Each row comes from the steps of one walk. Every step used is in the known rows, and no mark comes twice. Write the walk behind each row, first mark first.
In the rows, 128 means zero.
Known rows
l v g j: [121 134 113 141 101 119 134 133 119  90 138 171  93 123 142 125 141  75
 141 112 134]
f x: [104 119 120 133 153 156 137  70 147 181 145  61 141 144 115 133  45 142
  96 164 114]
x f v g: [144 148 127  82 151 117 101 137 126 133 143  96 152 161 158 125 150 227
 126 105  97]
f t l: [130 129 164 141 161 166 114 151 164 151 122  64 124 131 128 125 171 149
 170 143 139]
t l v g j: [130 137 132 147  97 117 122 160 132  83 131 192  85 126 140 126 145  72
 154 109 127]
j l v: [170 119 102 144 125 123 129 110 111 156 133  94 137 110  99 129 123 110
  74 149 126]
l v g: [134 129 141 103 122 138 120 143 104 111 138 175 143 138 118 131 144 125
  99 121 110]
x l v g: [116 149 123  87 139 112 108 146  87 106 125 200 153 123 124 131 111 107
  90 137 103]
j l v g: [165 137 124 117 115 107 125 155 105 125 119 170 138 135 106 137 122 125
  92 110  96]
g j f x: [ 87 118 101 161 110 122 173  51 168 176 137  80 118 131 118 143  21 173
 117 140 122]
x l: [ 86 155  90 107 198 125 113  95  85 172 128 112 152 108 115 122  73  94
 123 176 115]
f v g j: [131 142 110 141 115 116 121 124 145  95 134 113 112 138 160 122 156 116
 158 104 130]
j f t l v: [138 112 158 139 114 150 123 132 159 129 130 102 136 111 120 131 176 167
 109 149 150]
t l: [129 133 155 143 169 164 104 145 130 169 136 115 121 136 101 125 127 120
 166 142 116]
f t l v: [145 116 161 134 129 161 106 143 151 116 134  99 134 113 130 123 191 125
 109 159 153]
j l v g t: [147 103 124 109 103 110 139 136  80 103 105 129 136 133 125 123 151  94
 104 111 153]
x f t: [116 131 112 108 173 144 143 111 135 175 140   5 121 131 168 119 165 220
 152 148 147]
v g j: [111 141 108 144 123 121 140 132 118 115 133 151  88 135 139 125 122  84
 177 106 123]
v g: [120 139 135 106 150 139 123 141 102 146 131 151 137 152 114 131 123 140
 143 114  98]
g v: [115 110 119 131 147 151 126  97  95 128 148  98 136 114 133 117 125  68
 130 169 145]
x g t l: [117 120 152 119 171 157 119 164 109 134 119 173 131 130 118 120 125  61
 172 128 137]

Write each row's walk
[ 90 135 112 117 171 143 167  98 146 184 140 187 163 132 106 146   4 144
 110 136  86] -> j f x g
[122  98 139  97 109 131 134 125  80  93 118 131 140 136 134 118 168  89
 112 121 165] -> l v g t
[107 136 103 107 158 130 106  97  90 133 138 136 157  97 119 121 112  84
  72 182 133] -> x l v
[142 134 166 110 121 137 100 176 119 106 129 205 134 141 114 133 145 123
 117 115 102] -> t l v g
[176 156  77 146 119  67 139 141 135 143 114  88  97 135 146 131 108 166
 145  91 100] -> x f v g j l
[178 148  85 161 111  79 133 135 142 133 108  88 108 132 130 132 115 123
 142  95 107] -> f v g j l
[131 106 135  97 125 129 118 115 106 100 117  77 157 150 150 114 181 133
 126 113 161] -> f v g t
[130 143 129 131 103 106 130 171 142  80 128 158  73 126 173 126 163 131
 163 104 135] -> x f t l v g j
[126 117 169 117 137 142 112 169 108 119 109 146 121 148 118 122 148  98
 171 111 136] -> v g t l
[ 87 135  90 152 138 121 178  95 133 167 138 169 116 112 115 137  69 130
 170 116 119] -> x g j f
[130 106 155 116 127 150 117 139 130 103 130 178 142 118 124 125 112  71
  88 151 143] -> f x g t l v
[143 119 155 135 133 161  96 137 126 130 147 136 132 117 108 123 155 103
 105 158 132] -> t l v
[107 125 136 152  80 110 154 103 178 131 127 159 112 135 120 149  39 170
 106 121 109] -> t l v g j f x
[160 148  82 164 118  84 154 143 120 147 107 125  89 130 113 135  90  96
 156  96 102] -> v g j l
[166 123  88 164 105 109 138 111 122 132 130 104 105 101 115 126 127  79
  94 141 139] -> g j l v
[134 109 154 117 136 153 110 152 109 103 131 185 140 113 123 119 151  60
 110 146 150] -> x g t l v
[129 126 144 144 113 138 135 150 164 102 128 172 119 101 136 132 155 120
 129 134 145] -> x g j f t l v
[128 124 103 154 116 123 131  60 171 146 144  30 146 125 142 125 149 202
 131 130 146] -> g j f v
[145 124 154 119 136 149 108 148 142 127 141  96 123 117 146 123 182 168
 115 152 144] -> x f t l v
[104 145 125  92 115  97 132 121 114 120 120 202 159 128 116 144  57 156
  65 133  95] -> j f x l v g
[111 131 128 153  82 105 155 128 143 123 125 182  99 123 115 141 110 160
 155  99 120] -> t l v g j f
[143 118 172 115 132 137  96 162 128 103 111 114 139 150 134 119 172 127
 156 110 141] -> f v g t l
[146 139 136 103 141 134  98 131 136 121 134 104 164 156 138 127 160 177
 119 112 106] -> f v g
[123 134  99 144 132 122 137  80 168 140 143  91 157 120 145 127 127 183
 135 121 131] -> x g j f v
[120 137 157 152 114 127 140 162 176 129 107 121 104 132 132 137 155 180
 189 104 132] -> v g j f t l
[ 95 109 125  89  98  97 147 104  95 101 102 151 157 127 131 131  89 124
  79 129 148] -> j f x l v g t
[124 108 156 134 149 158 114 138 112 142 120  97 119 135 116 116 150  90
 168 137 154] -> g t l
[112 122 120 144  90 118 172 111 165 113 118  87 115 115 150 134 168 188
 140 115 160] -> l v g j f t
